Each row was made from one path, in order. Every step used is in the known rows, and no mark comes twice. Write each row's path.
Known rows:
kadod, nepo: [-10  -8   6 -11   1 -10   6  30 -19  14  -7  23 -32  -5  -3  10   7 -10
   2   0 -11   1  -4  17 -16 -13  -3  -1 -17 -22  -4 -38  -7  17  39  40
 -14  -6  19  -4 -23   1  16 -13  -1]
vavefo, gera, sive: [-40  14  -7  -7  -5  10   1 -31  -9  -7  -8 -13 -25  18  15 -26  -2  -2
 -26 -44  -7 -21  -4 -31 -20 -18 -31 -22  -2   8  16 -41  12  27  19 -42
  -1  -9  20 -22 -31 -13   5 -25  -9]
kadod, sive: [-27  16   4  16  19  16   3  22 -16   2 -27  34 -17  -1  11  21 -17  18
 -12 -17 -58   8  10  14  -4 -18   8  21 -14 -22 -16 -38  10  14  35  25
 -22  27  23 -48 -53  13 -13  -3  -7]
gera, vavefo, kimad, sive, gusez: [ -5  34  12  27  54 -38   5 -12 -17  -3 -82   8  43 -36   8   0 -25  -5
 -23 -39  22  -5  -7 -55   1 -23  54  36 -20  11  25   1 -79 -42 -31  28
  37 -14 -42  12  30  22 -38  17  26]
bavub, nepo, kadod, sive, gera: [  0 -58   0 -23 -47  55 -12  23  26  30  43  29 -18   4  35   1   0  21
 -21  29 -69  -3  -1  21  15   6 -34   0 -38 -29 -48   1  36 -40   9 -11
 -57   2  -4 -49 -41  57 -16  19   8]
gusez, nepo: [ -3  36  40   0  -8   6  27   2   2 -13  -5 -16 -11  21  -8   1 -25 -34
  51  -9 -13  46  17 -14 -35 -13  14   8   0  15 -31   9  21  32  30  44
 -13   8  31  32  -6 -24  -1  14 -13]
geva, sive, gera, vavefo: [ -2 -10   3 -10  -1  38 -21 -19  26  38 -29  36 -30   9  -7  27 -11 -13
  19   7  -5   1   3  30 -24  27  42  40  20 -10  -6 -38 -12 -14  -3 -26
  32   5  20 -16  39  23  -5 -16 -46]
sive, sisaz: [ 16  -8  12   5   6 -18   4 -26   0 -37  -8 -12  43   1  -5  -4 -39  11
  42  -9   9 -20  27   3  10  18  38 -18  21  26 -21  -5   3 -12  13 -14
 -37  29  13   8 -35   1   1  50 -15]
geva, sive: [ 10  18   2  -3  13  52 -39 -24 -27  25  -2  11 -19  15 -20  17 -15 -13
  31  28 -18  -4  41   5 -34   5   2  13   2   0 -11 -10  12  18  12 -20
   6  11  31 -12  15 -14  -4  -6 -28]
sisaz, nepo, geva: [ -7 -13  12   0  -9   6  29  19  -8   4  -9  20 -23 -24  -7  21  33   6
  12 -31   1  40   3   3 -17 -54   8  13 -16  -1  38 -37   0  53  10  -1
  37  -5 -16 -12 -30 -23 -13 -57  81]
nepo, bavub: [ -1  12   2 -11  33 -37 -33  47   4  27  -7 -39 -22 -10  37   6   6 -11
  23  -7 -13 -14  31  12 -41  19  -1 -11 -18  17 -17 -16  18  15  20  34
  -8  -5  35  11 -28   1  -6   8 -30]
sisaz, nepo, geva, sive: [ 14   2   3  -2 -11  64 -13 -10 -15  30  13  31 -40  -4 -43  39  46 -11
  21  18  14  28  39  15 -16 -49   2  38   5 -11  45 -17  19  52 -11 -16
  64 -10 -20 -28  13 -34 -14 -85  55]
sisaz, nepo, geva, sive, kimad, vavefo, gera: [  54  -21  -73  -19   -1   22  -68  -11    5  -10   42  -15   17    4
  -36   12   45   33  -14   25   64   -1  -42   23    4  -38  -44   -6
   50  -28   97    0  -10   -7  -15  -17   68   -7  -48  -14   50  -65
    6 -112   61]
bavub, sive, kimad, vavefo, gera: [ 24 -34 -52 -24   9 -28 -52  -6 -18 -62  25 -49  32  49  -6 -45 -46  28
 -25 -11 -13 -37 -94   5   1  41 -55 -54  49  -1  89  15 -22 -38  -8 -20
 -10  18 -28   3   1 -46  18 -19 -15]
bavub, sive, geva: [-20  -1  54  32   2  22  26  -6 -36 -48 -16  10   1  54  -6 -33 -62   1
   6  16 -38  -4 -28  14 -38  33  12 -24 -30  31  68  -3  21  31 -13 -23
  19   7   0  24 -19 -33  -3 -22 -40]
kimad, vavefo: [-21 -18  -9  27  27 -24  15  -1 -23  -8 -20 -24   9  -4 -25 -12 -35  27
  30 -16 -20  11 -46  -4 -20  26  -3 -18  10   2  -3 -15 -34   7  25  18
  13  -6   8  23  11 -20  -5  -1  -2]
kimad, vavefo, gera, sive, gusez, nepo, geva: [ -5  47 -14  21 -25 -17   5 -69  11 -54 -35 -41  34   6 -25   0  55   1
 -30 -42  29  43 -22 -34 -30 -28 -44  11  70  30  33  31  17  32 -32   7
  97 -60 -42  22   9 -63 -42 -74  14]
kimad, vavefo, gera, sive, kadod, nepo, bavub: [ -9  31 -31   3   7 -57 -25   8  21 -20  20 -24 -22 -23  13 -13  75  12
 -58   6  68 -54 -22  13  23  39 -72 -21  32 -15  18  13  25 -37  18   7
  19 -68  -5  -3  -9   4  34 -62 -23]
sive, bavub, nepo: [-17 -12 -35 -11  -6  13  30  63 -44  12  28  -4 -10   1  -1   7  16  12
  32   9  -6   1   1  -1  -9  18 -20 -24 -31 -23 -49  16  15  39   2 -36
 -46   7  25  24  -6   2  36  48  -6]
vavefo, gera, sive, kimad: [ 15   2 -28 -45 -11   1 -37  -6  -4 -44 -10 -26  -8  39  48 -12 -13  -4
 -55 -21   6 -42 -21 -30   7   0 -29 -46  20  12  38 -22   8   2  -1 -43
 -22  12  -8 -15 -13 -28  27  -7 -12]
gusez, nepo, bavub, sive: [  7  56  34 -20  -9 -18 -11  27   3 -14  31 -49 -32  43   2 -16 -11 -52
  44  13 -19   8  26  15 -45  29  -1   0   4  29  12  37  74  27  12  42
   3  -4  14  21 -23 -20  11 -11 -55]
bavub, sive, gusez: [ 15  -3  10 -31 -10  15 -21 -28 -34 -32 -45   0  19  46  -1  -7 -30  -6
 -13 -35 -76  19   6   0 -29  19  -5  -3  16  26  29  33  30  -6 -32  -3
   2   1 -34  -9 -64  -5 -17  -3 -48]
geva, sive, bavub: [  6  12 -44  -5  23  34  -8   5 -21  39  11   9 -16  11 -25  37  22  -9
  26  37   1  15  46  15 -19   8   6  13   2 -15 -42   4   6  37  -3 -19
  -8   8  54  -4  48 -12  20  10 -35]
kimad, vavefo, gera: [-31  -8 -35  19  36 -29  -7 -23  11  -7   1 -36  21   4 -23 -31 -19  38
  10 -42   7  -5 -52   2 -29  13 -47 -28  11  -7  27 -22 -41  -5  35   5
   5  -7  15  19  -1 -34 -13 -15   6]
vavefo, gera, sive, kadod, nepo, geva: [ -1  -6  -5   6 -31  -3   4 -30  10  -8   1  47 -13 -27   9  -3  93  -9
 -79 -19  56 -16  -2   8  -3 -38 -70  13  57   1  33 -10  24  21 -22 -30
  18 -41 -29 -23 -39 -20  17 -53  20]
gusez, nepo, geva: [  0  16  37  29 -19  -2  21  -6   8   2  -8  -6  -1  -8 -23   8  14 -39
  45 -18   4  64  17  -5 -59 -37   5  31  33  33 -11   6  17  70   1  29
  30   8   8  40  -8 -48 -20  -3  23]
kimad, sive, kadod, nepo: [  3  24  33  32   3 -22  24   8  18 -20  14  39 -24 -48  -5  -9 -10  -9
 -24   2  37 -11 -13  -6  27 -20  -7  10  -4 -15 -30  21 -22 -22  -7  31
 -29 -13  -3   3 -20  13  28   9  29]
gusez, nepo, kadod, sive, kimad, vavefo: [ 33   3   0  -6  -2 -10  -6  16  23 -25  28 -23  36   4   4  22 -13  13
 -30  47 -26  20 -29  13  52  20 -10   0  13 -21 -25  52   0 -31  12  85
 -10  18 -30  10  39  13  -3   7   4]
gusez, nepo, kadod, sive, gera: [  3 -17  40 -12 -48  22  15  -8  71  13  22   8  -8  13  25  30  -5 -40
 -12  25 -47  61  23  12   4 -18  -6  30 -15 -19 -59   5  23 -28  32  62
 -27  14  12 -31 -13  40 -21  -3   4]
nepo, sisaz: [  8  -7   3 -17 -27 -15  -1 -13  19  40   6 -36  12   1  -4  -3 -20  24
  28 -15 -18  -7  37   3  27  -3  23 -31 -16  14 -30  -8   4   3  32  16
 -20  12  28  24 -32   4   0  33 -10]
kimad, sive, gera, vavefo: [-41   3  19  31  12 -34  36   1  63  -8 -29   6 -42 -38   6  -5 -47 -14
   7 -46   8 -15 -55 -19  -4  -1  47  20   5  -8 -19 -38 -52 -12   3   2
  22  15   5   8   8  28 -21   6   8]
bavub, nepo, geva: [ -2 -29  -8   9 -16  30   1  29 -38  22  15  18 -14 -14  -6 -17  18  16
  31  -9  -7   0  -5   5 -38 -13 -31  -1  14  17   3  -3  17  58 -19 -42
  -3  -6 -15  18 -37 -24  -2  11  27]
gera, vavefo, kimad, sive: [-30  25  15  50  71 -41  32   8 -18  20 -36   4   2 -43  -4 -20 -32 -18
   0 -28  33 -17 -27 -44   6 -21  68  23 -29   6  24 -28 -90 -22   5  21
  16   8  -3   3  50  30 -14  30  32]
bavub, sive, gera, vavefo: [-25 -35  14 -25 -11 -10  12  -9  23   2 -33  19 -33  23   8 -16 -32 -18
   6 -41 -48 -11 -49  21 -16  37  28   6  22  -7  36 -26 -12 -22  -9 -30
  18  14 -10  -9 -14  19  -3  -4 -49]

Write each row's path:
[-37  23  44  59  19  26  35  22 -15 -24 -41  42 -10  10  15  18 -39  32
 -17  21 -36  17  -4  20 -18  -7  21  16 -54   5  17 -40  18  32  26  20
  11  19  21 -17 -52 -10 -16 -26 -20]  kadod, sive, geva
[ 26 -42 -22   2  -7  18 -45  -3  -1  70 -12  62 -25 -14 -20  52  64 -52
 -15  38  50  21   5  28 -29 -18  25  68  45 -15  50 -61 -58 -26 -13  -2
  74 -16 -22 -44  83 -11   0 -68  32]  kadod, nepo, geva, sive, gera, vavefo, kimad
[-21 -20 -52 -32 -21  23  22  -3  -5  32  60 -12  -4  15  24 -27  59  14
 -29  15  12 -47  16 -17  38  17 -72 -41 -27 -29 -36  32  29  12 -26 -71
 -44 -23   0  -2  16  40  24  31  -8]  vavefo, gera, sive, bavub, nepo, kadod
[ 42  32 -39 -33   7 -58 -64  19  21 -55  66 -98  18  56  13 -40 -15 -21
   7  20  29 -24 -55  24 -24  45 -47 -41  46  16  73  55  36 -31   6  46
  -2   2 -11  32  18 -61  22 -37 -40]  gusez, nepo, bavub, sive, kimad, vavefo, gera
[ 10   1  49  -9 -17   6  16 -22  24  10  20 -16  17  12  -4  -8  -5 -31
  30  10 -20  35  34   0   1  -8  -4   0 -15  16 -48  37  20  14  16  53
 -20   7  12  38  20  15 -15  40  -8]  gusez, nepo, kadod
[  5 -43   7 -27 -24  41   2   6 -18  34  33  -6   8   5  11 -31  -1  20
  22  20 -41 -26  16  -3  15  20 -43 -21 -39   0 -32  23  28   3  -3 -22
 -42 -10 -16  19 -18  38  -6  61   5]  bavub, nepo, kadod
[-10  25  21  51  56 -64  28 -28   9 -19 -28  -6  43 -43  -8 -20 -44  -5
  21 -11  72 -49 -10 -32  43   0  92  12  -1  16  17 -18 -85 -55  -8  -7
   0  21 -14   3  35  33  -4  59  19]  gera, vavefo, kimad, sive, sisaz
[-21  -2  11   9  52 -22  10  10 -38  34 -60  23  19 -14   8  -4  -5  -7
   7 -27   7   2   0 -12 -13   0  51  19 -23  11  29 -38 -66 -12   9   4
  11   8 -15   5  31  16  -3  42   2]  gera, vavefo, kimad
[-47  14 -26  18  19 -24   9 -38  -8 -27 -17 -35 -12  17  -7 -32  -6  25
 -24 -44   7 -33 -53 -28  -3  13 -39 -37  19  -4  22 -33 -16   7  23 -35
  26 -26   4  -8   3 -16   0 -40  -8]  kimad, vavefo, gera, sive
[  5 -37 -25  16  16 -10  21  31 -15  33  68 -27  23 -27  -1 -20  15 -17
  -9  43  34  -9   4 -54  37 -12 -14 -18 -67 -21 -44  60 -41 -29 -37 -13
 -50 -14  -1   1  76  36  25  79  68]  vavefo, kimad, sive, bavub, nepo, kadod
[ 17  -9  13 -14  -3 -12  -5 -37 -13 -54  12  -1  34  40 -19 -24 -48   2
  31   1 -20 -31   6  19  13  41  27 -26  35  30  27   9  27 -15  -5 -36
 -29  32  -7 -17 -49  -1  18  32 -44]  bavub, sive, sisaz
[-22 -10  39  28  -9  74  28  21 -22   7  25  47   5   1  23 -15 -20  46
 -23  65 -45 -20   3  18  25  15 -24  -3 -75   0 -11  13  45   5   1 -15
 -21  -2 -18  -2 -28  30 -22   3 -17]  bavub, nepo, kadod, sive, geva
[ 47  -6 -22  11 -27  70 -43 -35 -29  11  49  16  22   4 -46   6  28  12
  56  68  44 -32  49  21   3   8  -5  12  58  23   2  16  45  27 -31 -80
   2   4 -20  -3  -4 -27  11  14  -8]  bavub, nepo, geva, sive, sisaz
[ 24 -41 -55 -12  32 -15 -47  -6  35   0  32 -12  59 -10  25 -14  -5  66
 -73  13 -13 -22 -45  26  49   6 -65 -22   7 -38  23  12 -35 -63   4  44
 -21  12 -24 -31   8  18 -11   0  19]  nepo, kadod, sive, kimad, vavefo, gera
[ 51   3 -16   5 -15  55 -61 -53 -18  21 -38  27  22   1 -24  38  42  -1
  -8   5 -20  40  56  11 -52 -23 -10  55  42  25   5  21  15  32 -50  -5
  65 -26 -26  -8 -11 -39 -37 -36 -10]  nepo, geva, sive, gusez
[-12  -9   1 -33   6 -35 -23  31  42  14 -19 -15 -38  16  30 -12   1 -33
  11 -21 -24 -29 -19  48 -32  56  26   4  14   8  36 -18  18 -25  -9  -5
  22   3   0   4 -18  29  -7 -17 -63]  nepo, bavub, sive, gera, vavefo
[ 25   2 -17 -21   7   6 -40  50 -18 -27 -28  21   0   7  40  32 -26  24
 -40   4 -48  -4 -11  12   9  -8   8  -2  -5 -13   3 -21   7  -6  25  28
 -42  46  -1 -36 -42   0  11   8  -9]  kadod, sive, kimad
[ 19 -29 -52 -16  21 -39 -55   1   3 -41   8 -42  37  15   8 -23 -34  49
 -13 -21  18 -22 -79   2 -12  18 -48 -40  34  -4  44 -14 -40 -23  14  18
  -9  10  -4  22  17 -43  15  -7   8]  sive, kimad, vavefo, gera
[ 28 -48  -7   7  10  27 -45 -30   6  66 -31  39   5  -5 -12  36  46 -45
  -4  19  31  36   5   7 -43 -11  42  62  31  10  41 -45 -56 -17 -35 -35
  65   1 -15 -31  79 -17 -12 -32  22]  nepo, geva, sive, gera, vavefo, kimad
[-45  33  56  88  70 -23  52   2 -19 -16 -55  12  10 -31   6 -29 -56  -9
  -6   0  54 -16 -46 -33 -11  -9  73  15 -63  21  56 -36 -82  -8 -10  11
  44  -2  -7  35  67   2 -12   6  26]  gera, vavefo, kimad, sive, geva
[-27 -40   7 -24 -21  37  22  36  39  56   9  63 -22 -17  39   0  12  35
 -29  11 -54 -27 -11  36  46  22  -5  28 -29 -48 -33 -14  10 -44  -4 -19
 -26   5 -35 -32 -19  94 -21  24 -19]  bavub, nepo, kadod, sive, gera, vavefo
[ 16  42  49  13  25 -30  24 -48  27   7 -34  -3  61 -37   7  -5  -1 -43
 -24   0  28  27  28 -51  29 -22  53  51 -31  17 -11  57 -51 -57 -41  74
  35 -28 -59  40  74  45 -42  39  25]  gera, vavefo, kimad, sive, gusez, nepo, kadod
[ 16  -2  38  42  33 -27  -6 -19  -4 -15 -13  10  32 -47  15 -14 -38 -24
 -19  -6  40  12  -2 -46  -4 -14  16  10 -16  23 -13  34 -54 -47 -23   1
 -43  -2   6 -10  13   3  12  50  53]  vavefo, kimad, sive, kadod
[-23   7  -2  15   9 -26   8 -60  11 -34 -19  -5  13  -7  -3 -32  10  40
 -52 -29  22 -28 -51 -27  19  27 -58 -26  48  14  20  12  -6 -20 -10 -45
   2 -37  -5   4 -13 -12   8 -16 -14]  kimad, vavefo, gera, sive, kadod
[-17  29   6 -39 -20 -13  23 -47   8 -62  16 -14  -6  26   4  -4   9  26
 -13 -26  53 -40  14 -23  59 -26   5 -40   3  -3  41 -33  41 -17  30 -68
   2   2 -11 -34 -40   4  10 -41  24]  vavefo, gera, sive, sisaz, nepo
[  5 -48 -33 -27 -17  20  20  32 -12  45  52  -4  12 -11   8 -12  32  14
  17  38 -17  -5  19   9  22  23 -33 -23 -49 -19 -66  43  17  18 -24 -24
 -51  -6  12  26  12  50  23  73  -9]  sive, bavub, nepo, kadod
[ 42 -11  17 -24 -56 -20  -7  -1  31  28  20  19  13 -29  -6   4  22  29
 -18   6  19  -6  38  32  63   2  -4 -16   5  -2 -37  28  14 -46  19  34
 -45 -22  11  14 -44  22  24  19 -14]  sive, kadod, nepo, sisaz
[ -9  37  27  15   9 -34  48 -10  24 -69  27 -11  -5 -24 -17 -10 -48  17
  32  -5  54 -26   3 -22  60 -36  59 -11 -26  -2   4  -9  -4 -23  25  -5
  -7  26  -1 -14 -21   9   2  -9  57]  kimad, sive, sisaz, nepo
[  7  -7 -11 -25 -42 -21   1  24  12  39  30 -12 -19  -2  -8   1  15  13
  13  -2   6 -14  28  17  38 -17  16 -27 -21 -14 -24 -13  -2 -14  51  44
 -16  -3  18   9 -31   6  16  -6  -5]  kadod, nepo, sisaz
[ -9  22   9   2  -6   1  51  23  29  27  21  10  11  -3   0  37  33  -9
 -21  37 -29  57  53  21  36 -13  -2  25 -37 -37 -82  42  26  20  13  69
 -37  20  31  -4  21  43  -5  30  -3]  gusez, nepo, kadod, sive, bavub
[ 28   5 -57 -37 -47  60 -18  27 -23  74  77 -29  -9  19 -38  20  32  32
  51  68  18 -34  67  17  43  12  -5 -26 -15 -20 -63  47  47   4  -2 -47
 -35  -5  40  19  32   5  45  32 -35]  geva, sive, bavub, nepo, sisaz
[-26 -32  19 -14  -1 -18  11   7  41  21 -52  24 -19  -3  23  14 -24  -5
  11 -40 -28   8 -34  17 -24  22  42  14  12  -8 -10 -50 -29 -10  13 -11
   9  13  18   5  -4  24 -15  10 -26]  sive, gera, vavefo
[ 19   0   4 -30 -13   1 -15  15 -38 -53 -25 -17 -20  17  40   6 -19 -11
 -28  -9 -23 -31 -13 -40  19  10  15 -37  17  24   6 -21   8  13  -9 -34
  -7   9 -11 -20  -3 -11  32   4 -14]  gera, sive, kimad
[ 18  44  36 -22 -30   5   1 -21  -3 -46 -43 -18  26  27  -3  30 -16 -23
  20 -23 -29  69  39 -21 -38 -11   8  20   8  37 -27  36  34  13   0  57
  14  -5  -4  36 -21 -22 -26   8 -26]  sive, gusez, nepo
[-34  23 -24  44  76 -59  50  33  -6  26 -35   6   7 -51  -3   1  -1 -22
  -5 -18  55  -5 -23 -35  21 -12  63  26 -29 -18 -10 -10 -95  -8 -18  13
   2  12  13  11  81  31  16  46  34]  gera, vavefo, kimad, sive, bavub
[ 16  -1 -39  -5   0  40   7  22 -10  41  19  26 -29 -12 -42  54  90  -3
   9  34  28  51  47  26  -5 -41   0  33   6 -27   9   3  14  68 -13 -22
  42 -11  11 -18  40 -26  14 -66  46]  sisaz, nepo, geva, sive, bavub
[-23 -13 -42  18 -22  20  43  41 -48  14  17   3 -34 -21  -4  10  84   4
  -6  -8  12  -6  -5 -24   0  -6 -17  -5  18   1 -27   9  28  89 -43 -84
  10 -23  -6   0  -1 -10  35   0  16]  gera, sive, bavub, nepo, geva
[ 23  32  14 -38 -12  41 -21 -34 -11 -21  31  19   8  22 -39  30  -7  20
  49  41  31 -12  54  20  44 -15  36   4   2   0  11  -9  40 -18  15 -33
   9  16  -4 -31  -7  -4  12 -33   4]  geva, sive, sisaz, nepo
[  2  62  30  -1  13 -32 -14  37  25   9  11 -53 -29   7  19   7   9 -44
  55  12   9  29  47   9 -45   6   8   6 -17  33 -33  21  55  27  36  71
  -4  -2  41  38  -6 -19  -7   9 -32]  gusez, nepo, bavub
[ 19  43  46 -31 -37  17  -2 -37 -19 -54 -21 -12  21  60 -18   9 -25 -39
  10 -23 -68  54  19 -10 -33  -5   0  15  26  36  16  66  57  -3 -19  26
   9  -2 -30  19 -38 -26 -22 -10 -51]  bavub, sive, gusez, nepo
[ -1 -36 -49  18 -11  11  24  57 -31  33  27   7 -10 -22 -11   7  55  15
  28  -1   7  23  -4  13 -21  -4 -27   3   8  -5 -31  20   7  69 -39 -41
 -14  -6  11  18 -12 -22  15  25  23]  sive, bavub, nepo, geva
[ -8 -16  10   5  11  22   4  -1  23  34  -8  34   4 -16  24  12   5  23
 -37   6 -65   3  34  16  19 -13 -12  16 -32 -30 -36  -7   7 -10  11  38
 -29  15   5 -42 -33  57 -29  20  -2]  nepo, kadod, sive
[-23 -15  15  32  -6 -21  12  -2  47 -27   2 -18 -43 -14  12   1 -65 -32
  18 -30   5   0 -37 -31 -28 -14  21 -11 -14  -1 -36 -26 -39 -10   9   5
 -12  14  44 -13  -4  -6 -15  -1  36]  kimad, sive, gera
